Each row comes from the steps of one path. Every step used is in the known rows, and no mark comes twice. Write the path behind each row, first mark first.
Known rows
f/a/y/t/j: [  2  -7   5   1 -11   4   1  24  -6  14  -9  -4  -7  -3  -7  -8  -2  -5
  34  -4   1  11   4   3   9   2 -48  -3  21   6  10  -5 -25   2   8 -12
   7   8   9 -16  -2]
w/a/f/e: [ 11   5 -12  18  -5   0   4   3  -9   1  -5   3  -2  -3  11  -6   6   2
   4  -7  -2   2  10  13  16   1  -5  -6  -3  30 -20  40  23  -2 -15   2
   0   3  10  14   7]
n/b/j/e/f/a: [ -4   8 -10   2 -12   5   3   2  -9 -10  -6 -12   9 -10  16 -45   4   4
   0  -5  -4  -1   4  14  -3   2 -80   4   5  21  -6  13  -4   0  -2 -10
  -4  26   6 -12  -2]
n/b/j/t: [-13  -6 -14  -1 -18   4  -3  11 -13  -6   0  -6  11  -5  15   4   5   2
   2   1   3  -7  13  -8  -5   3 -29  14   5   5 -14  -3  -3  -6   6  -5
 -12  25   9   2 -11]
l/b/g/e/f/a/y/t/j: [  6  -5   8  21 -12   8  -4  24 -14  13  -9 -12 -10 -14   6 -41  -4   3
  31  -1  -4  13  11   8   1   4 -41  -6  23   8   7  12 -26  -2   3 -23
   0  29   5 -13   9]
g/b/w/a/f/e/j: [  7   3  15  17 -15   2   7   3  -2 -12 -11  -7  25   8  22 -11   3   5
 -10 -10   5  -6   4   9   2  11 -55  -7  -8  40 -26  26  18  -6 -15   0
   9  18  15  10  14]
y/t/j/e/f/a/w: [  7   4  -1   1 -14   7   7  17  -2   4  -2 -24   3 -13  12 -54   2   0
  -5  -7   5   5   7   8  22  -5 -47 -12  12  23  13   7 -22   6  -1 -13
   1   6   8 -20   2]
n/b/w: [  1  -4  -8   1   1   6   5   2  -9  -2 -12  -5   2  -8  18 -10   6   6
  -4  -9  12  -6  -3  -1 -16  -5  -3  14  -2   9 -13  -4  -4   2  12  -3
  26  38  -3  -1  -5]
b/l: [ -4  -4   2   1   4   2  -4  -3   0  24  13  -2   0  -7   1   0   4   8
   3   5  -6  -2   4  -2 -12   0  -4   5   0  -5 -16  -3   1 -15   2   1
 -15  -2  -3   4  -4]
y/t/j/e/f/a: [  6   7   5   2 -14   7   5  15  -2   2  -6 -12  -2 -12   6 -50   2   0
   5   0  -3   7   3  12   8   4 -73  -9  14  19  -8  12 -14   3   0 -16
   7   6   3 -17  -1]
a/y/t/j/b: [  2  -9   7  -3 -11   4  -5  18  -4  14  -8 -16 -10  -7  -2  -5   2  -2
  30  -8   7   3  16 -11  24   3  -6  -3  13  -4 -15  -2 -18   2   4 -12
   5  31   7  -4  -1]
j/e/f/a: [  6  11   0   2  -8   4   6   1   0  -5  -4 -10   3 -11   7 -45   2   2
   0  -2  -5   2   0  15   9   1 -62  -5   1  18 -10  13  -5   1  -5  -8
   3   3   1 -13   0]
n/b/w/a/y/t/j: [  1 -13  -1   0  -9   5   3  24 -11  13 -17  -2  -5  -7   4 -14   0  -1
  32 -11   8   3   8   1   3   3 -21   4  19  10   4  -3 -27   5  11 -14
  22  35  10  -2  -7]
j/b: [  2  -1   1   1  -3   1  -3   1   0   3   0 -13  -3  -5   3   3   4   1
   2  -8   5  -4   9 -10  17   0   8   0  -2  -1 -23   0   1   0   0  -3
   0  23   0   2   3]
w/a/y: [  3  -3  -8   0  -1  -4   1   3  -2   2  -7   7   8  -1  -7   0  -5   1
  44 -11  -2  -2   7   7  19   3   5   2   1  10  11   0 -12   1  -7   2
   2   6   9   8  -1]
w/b: [ -7   1   2   3  -1   0  -9   2   0  -6 -18  -1   0  -2   2   2   1   0
   4  -9   5  -2   3  -5 -14   4  -3  -2   3  10  -3   4  -1   1  -3  -7
   2  48  -5  -1   6]
e/f/a/y/t/j/b/n: [ 13  -4   3   2 -11  10   2  15  -2   1 -12 -13   3 -13   9 -34  -2  -6
  28  -9  20   0   9   2 -27   3 -37  -3  13   5 -41   2 -12  -3  -1 -19
   0  25   5  -6   1]
f/e/j: [  1   8  23  18 -12  -3   1   1   3 -11  -3  -4  25  15   2   3   0   3
 -14   1   0  -2   1   4  -2  12 -43  -4  -9  30  -2  32  18  -7 -17  -1
  -6   3   9  -2   3]
l/b/g/t/j/e: [  0   0   4  -2 -11   2  -2  12 -10   9  -1 -23 -10 -15   7  19  -5   0
   4   4  -5  -3  18  -7   2   1 -16   1  10  -1 -20  25 -19   5  -1   7
  -3  26  -1  -1   0]
e/j/b: [  0   1  19   2 -11  -1  -4   0   7  -7  -3 -17  17   8   5   3   2   3
  -7  -9   4  -8   8  -8  14  12 -22  -3  -7  10 -25   1   1  -3  -8  -4
  -3  26   8  -1   3]
t/j/e/f/a/w/b/l: [ -6   0   5   1  -7   5  -7   1   0  22  -5 -20   0 -18  11 -35   6   9
   0  -7   1  -5  13   2  -8   0 -42  -6   2  16 -14  11 -18 -12  -5  -8
 -11  44  -1 -10   1]
e/f/a/y/t/j: [  3  -7   8  -1 -13   7  -1  22  -5  10 -11  -4  -7  -6  -2 -39  -2  -2
  33  -3   0   9   5   9   9   6 -49  -8  21   6  11  -7 -23   3   6 -16
   8   8   9 -15  -2]
f/a/y/t/j/e: [  3   6   3  -7 -14   0   7  22  -3  11  -5 -17  -2  -9  -3  -4   0  -7
  32   1   0   8  16  -1  20   1 -45  -1  14   8  -9  26 -25   4  -3 -11
   5  12   8 -13  -9]
j/b/w/a/f/e: [ 13   3 -11  19  -7   4   8   5 -11   3  -7  -4  -1  -9  23 -10   8   5
   4 -15   6   0  10   7  21  -2  -5  -4  -6  34 -42  39  22  -2 -10  -1
  13  15   7  16  10]
t/j/e/f/a/y: [  4   4   1  -5 -10   2   1   4   0   4 -10  -8   1  -8  -3 -36  -2   0
  45  -6  -2   2   9  15  20   2 -54  -5   1   9   3   8 -21  -1  -7  -5
   4   9   9 -14  -2]
w/b/g/e/j/t/y: [  5  -5  10  20 -16   1  -6   8   1  -7 -19  -9  20  -5  10   4   2  -5
  29  -7  -2  -3  14  -5  -5  14 -27   1   1   3 -25  23 -32 -10  12 -11
  -9  37   5  -6  20]
t/j/e: [ -2   6   6 -12  -9  -1   4   3  -1   7  -2 -16  -7  -8   0   5   0  -5
   5   3   0  -2  14  -3  10   2 -22  -1  -1  -1 -16  29 -18   0  -6   0
   6  14   5  -1  -9]
y/t/j/b/g/e/f/a: [ 14   4   5  34 -12   9   6  14  -9   7 -11 -16  -2 -20  15 -54   9  -1
  -1 -10  -6   9   4  10   5   3 -67  -7  17  23 -12  14 -15  -2  -3 -22
   0  18   9 -17  12]
g/e/f/a/w/b: [  4   7  -1  29  -9   3  -2   6  -3  -6 -20 -16   6 -12  12 -42   4   1
 -10 -18   8   0   4   5   0  -3 -29 -10   2  31  14  15 -15   3 -11 -12
   0  50   6 -13  19]
y/t: [  3  -1   2   3  -6   4   1  24  -3   4  -1  -2   1  -3   2 -14   0  -1
  10   3   2  11   4  -5   3   4   4  -2  22   4   4  -3   0   9   7 -16
  -1  -3   0  -4  -2]
t/j/b/g: [  2  -7   1  -1   1   6  -3  -4  -6  12  -6 -14  -7 -11  16   7   6   0
   3 -12  -3   0  10  -7   1   2 -10   1   6  -1 -26   3  -6  -5   2  -6
 -10  26  -1  -6   0]
b/j/t: [-11  -3  -7  -1 -19   3   1  11  -7  -5   7  -3  12  -6  15   4   1   0
   3   3   1  -1  10  -9   1   4 -34   6   5   6 -19  -5  -3  -8   4  -3
 -13  -4   6   4  -8]

Which path is each row?
[ 10 -15  -7  10  -4   6  -6   9  -7   4 -10 -10   2 -12   9  22   2  -4
  36 -11  -4  -4   9  -8   3   2  -2   3  12 -15 -19  -1 -27   8  28  11
 -10  15  -1  -5  25]
j/b/g/t/y
[ -8  -3  -1   3   1   2 -10   0   0  21   1 -11   4 -10   7  -7   5   9
  -1  -6   4  -5   9  -7 -14  -3   3  -1   1   7  -5  -1  -6 -11  -2  -3
 -17  36  -4  -1   3]
a/w/b/l
[  4   1  17   3  -8   5   8   2   2  -5  -5 -14  17  -1  22  -8   3   5
  -9 -14  14  -6  -1  -8   3   4 -26   2  -7  18 -40  -4  -3  -3   4  -5
  23  21   0   1   1]
e/j/b/w
[  5  -6  10   8 -18   2  -4   9   2  -6  -8  -5  17   3   1   8   1  -2
  29   1  -1  -4  10  -2   8  11 -31   0  -5   3 -21  23 -16  -9  15  -4
  -4  10   2  -3  13]
f/e/j/t/y
[  9  -4 -13  -3  -4   5   7   3  -5   0  -6  -3  -1  -8  29 -17   5   4
   8 -19   7  -4   7   9  22   2   0  -6  -1  19 -50  -2  -1   2   1  -1
  19  15  10  17   6]
j/b/w/a/f
[-21  -5  -9   2  -6   2  -8   5 -18 -10  15  -3   4   0  16   0 -10  10
   1   5   1   0   2  -3 -19   2 -30   7   7   2  -1   1   2  -6  10  -2
 -16  27  -8   9   6]
l/b/j
[  7   0   4  12 -23   3   4  12  -4  -9 -12  -7  22   1  20  -5   8   6
  -6  -5   6  -9  13   3  12  11 -35   2  -7  37 -40  20  10  -8 -12  -5
  11  26  15   7  -5]
n/b/w/a/f/e/j/t
[ -5  -2   0   7  -2   5  -9   0   0  17  -3 -12   4 -14  11 -37   6  12
  -2  -9   1  -4   6   3 -13  -1 -29  -4   2  17  -6  -4  -6 -12  -2  -9
 -15  36  -4  -8   6]
e/f/a/w/b/l
[  6  -1  -1   4 -10   6   1  26  -3   2  -7  -2   5  -6  -1 -44  -3   1
  44  -2  -1  14   5   9  16   4 -29  -4  24  11  13  -9  -8   8   3 -20
   0  -3   4 -15   0]
e/f/a/y/t
[ -8   9   0 -10 -13   5   1  -1  -4 -12   1 -11   8 -12  20 -57  -1   6
   6   1  -3  -3  13   8   0  10 -30  -5   3   5 -11  20  -1   2  -6  -9
  -9   5   5   6  -7]
b/j/e/f
[  0  -4  -9  24 -22   6  -3  14 -10  -9 -13 -13  15 -15  19 -34   4  -3
  29 -13   3  -2  12   2   3   3 -55  -3   6  10 -10  16 -39  -7  21 -13
 -10  34   7  -8  24]
g/e/f/a/w/b/j/t/y
[ -9 -14  -9  -3 -14   4 -10  12 -13  -6   4  -4   4  -5   9   5  -5   3
  38   4   0  -2  10  -7  -3   5 -23   7   4 -14 -20   4 -27  -9  33  -5
 -11  25  -9   4  15]
l/b/j/t/y
[  5   7  13  15 -14  -2   3   1   2 -12  -7  -2  24  13  11  -4   2   3
  -9  -6  -2  -3   6  14   9  15 -41 -10  -8  37 -18  32  19  -5 -22   0
  -3   5  17   8   7]
w/a/f/e/j
[  6   3  -8   9  -2   5   3   5   0 -11 -16  -9  14  -7  12  -6  -2  -8
  -3 -13  25  -3  -2   0 -48  -6 -25  -1   4  21 -21   9  -5  -2  -6  -9
  -6  38  -3  -9   9]
f/a/w/b/n
[  6   4   1   8  -5   6   2   0   0  -4  -5  -2   2  -6   6 -47   2   4
  -3  -5  -4   3  -8  18   1   2 -62  -6   3  18   0  -6  -1  -1   1  -7
   4   0   0 -13   6]
e/f/a
[  6  -5  -3   9  -2   4  11   3  -9   0  -8   2   7  -9  16  -9   1   3
  -3 -15   7  -7  -5  -2  -5  -2 -22   2   1  23 -14  -4  -6   1   6   0
  25  23   0  16  11]
g/b/w/a
[ -6 -10 -14   4 -17   5  -4  13  -8  -7  -8  -8  15  -8  14   0   2  -4
  33 -12   5  -1   8  -5   2   0 -54   2   6   7 -11   2 -35  -6  29  -6
 -10  31   0 -11  18]
f/a/w/b/j/t/y
[-10   9  -2 -10 -15   5  -3   1  -3 -14  -7 -19  11 -14  25 -62  -1   6
   3  -6   5  -4  16   6   1   7 -24  -9   4  14  -2  21  -6   4  -9 -11
 -11  29   5   2  -3]
a/w/b/j/e/f
[  8  -4   4  -1  -4   6   2   1  -1   1  -7 -11  -1  -9   8   4   0  -8
   1  -6  21  -8   7  -7 -37   1 -12   2   0  -4 -50   8  -7  -7  -2  -7
  -1  26   2   4   0]
t/j/b/n
[ -5   0  -3   2  -3   1  -7   3   0  -5 -15 -11   5  -4   8  -9   1   1
  -4 -14  11  -2   6  -6  -1  -3   9  -7   1  16  13   3  -9   5  -5  -5
  -2  47   0  -6   9]
a/w/b
[-17   1 -10   7 -12   6  -3   3 -10 -15  -8  -8  17  -6  27 -37   0   4
  -3 -18   7   0   1   4 -15   1 -66  -5   9  27  11  -1  -7   0   1  -8
 -15  36   5  -7   9]
e/f/a/w/b/j
[  2  -9  10  -3 -16   1  -6   8   5  -9  -7  -4  18   5   0   6  -1  -3
  30   0   0  -5   7  -2   7  13 -27   0  -3  -7 -21   2 -28  -8  20  -4
  -2  11   3  -4  11]
e/j/t/y
[  5   4  14  10 -13   0  -3   1   3  -6  -5 -18  14   6  12  -2   6   4
  -4  -9   4  -5  14  -1  22  11 -24  -7 -10  22 -38  25  17  -4 -16  -3
  -5  25  13   2   8]
a/f/e/j/b
[  5   4  12   9 -24   1   0  11   4  -8  -4  -9  18   5  11   0   4   3
  -4   5   1  -3  14   2  18  12 -32  -6  -8  24 -34  20  14 -10 -16  -4
  -5  -1  14   1  -3]
a/f/e/j/t
[  3   0   8  -9 -16   8  -1  16  -8   0  -8 -13  -6 -18  15 -68  -8  10
  31  -1   4   0  16  10  12   9 -13  -8  11  11 -15  18 -19   4   1 -18
  20  33  -2   9  -4]
l/b/w/a/y/t/j/e/f
[ 12   4 -11  18  -5   3  10   4 -11   1  -7   3   0  -6  20 -11   7   4
   3 -11   5   2   5  12  12  -3  -9  -4  -5  34 -30  39  22  -2 -10   1
  13   2   7  15   8]
b/w/a/f/e
[  3   3  12  -6 -17   6  -2   7  -1  -1  -8 -16  -7 -15   7 -46   0   2
   2   1  -2  -7  15   8   8   8 -22 -11   6   0 -10  14 -14   7  -6   1
   6   8   9   2  -2]
g/t/j/e/f
[  8  -2   0   3  -2   5   4   1  -2  -7  -7  -6   8  -6   8  -1  -4  -8
   0  -1  20  -8   2  -6 -54  -3 -15   3   3  -5 -27   2   5  -4  -3  -3
  -6  22   0   7  12]
g/b/n
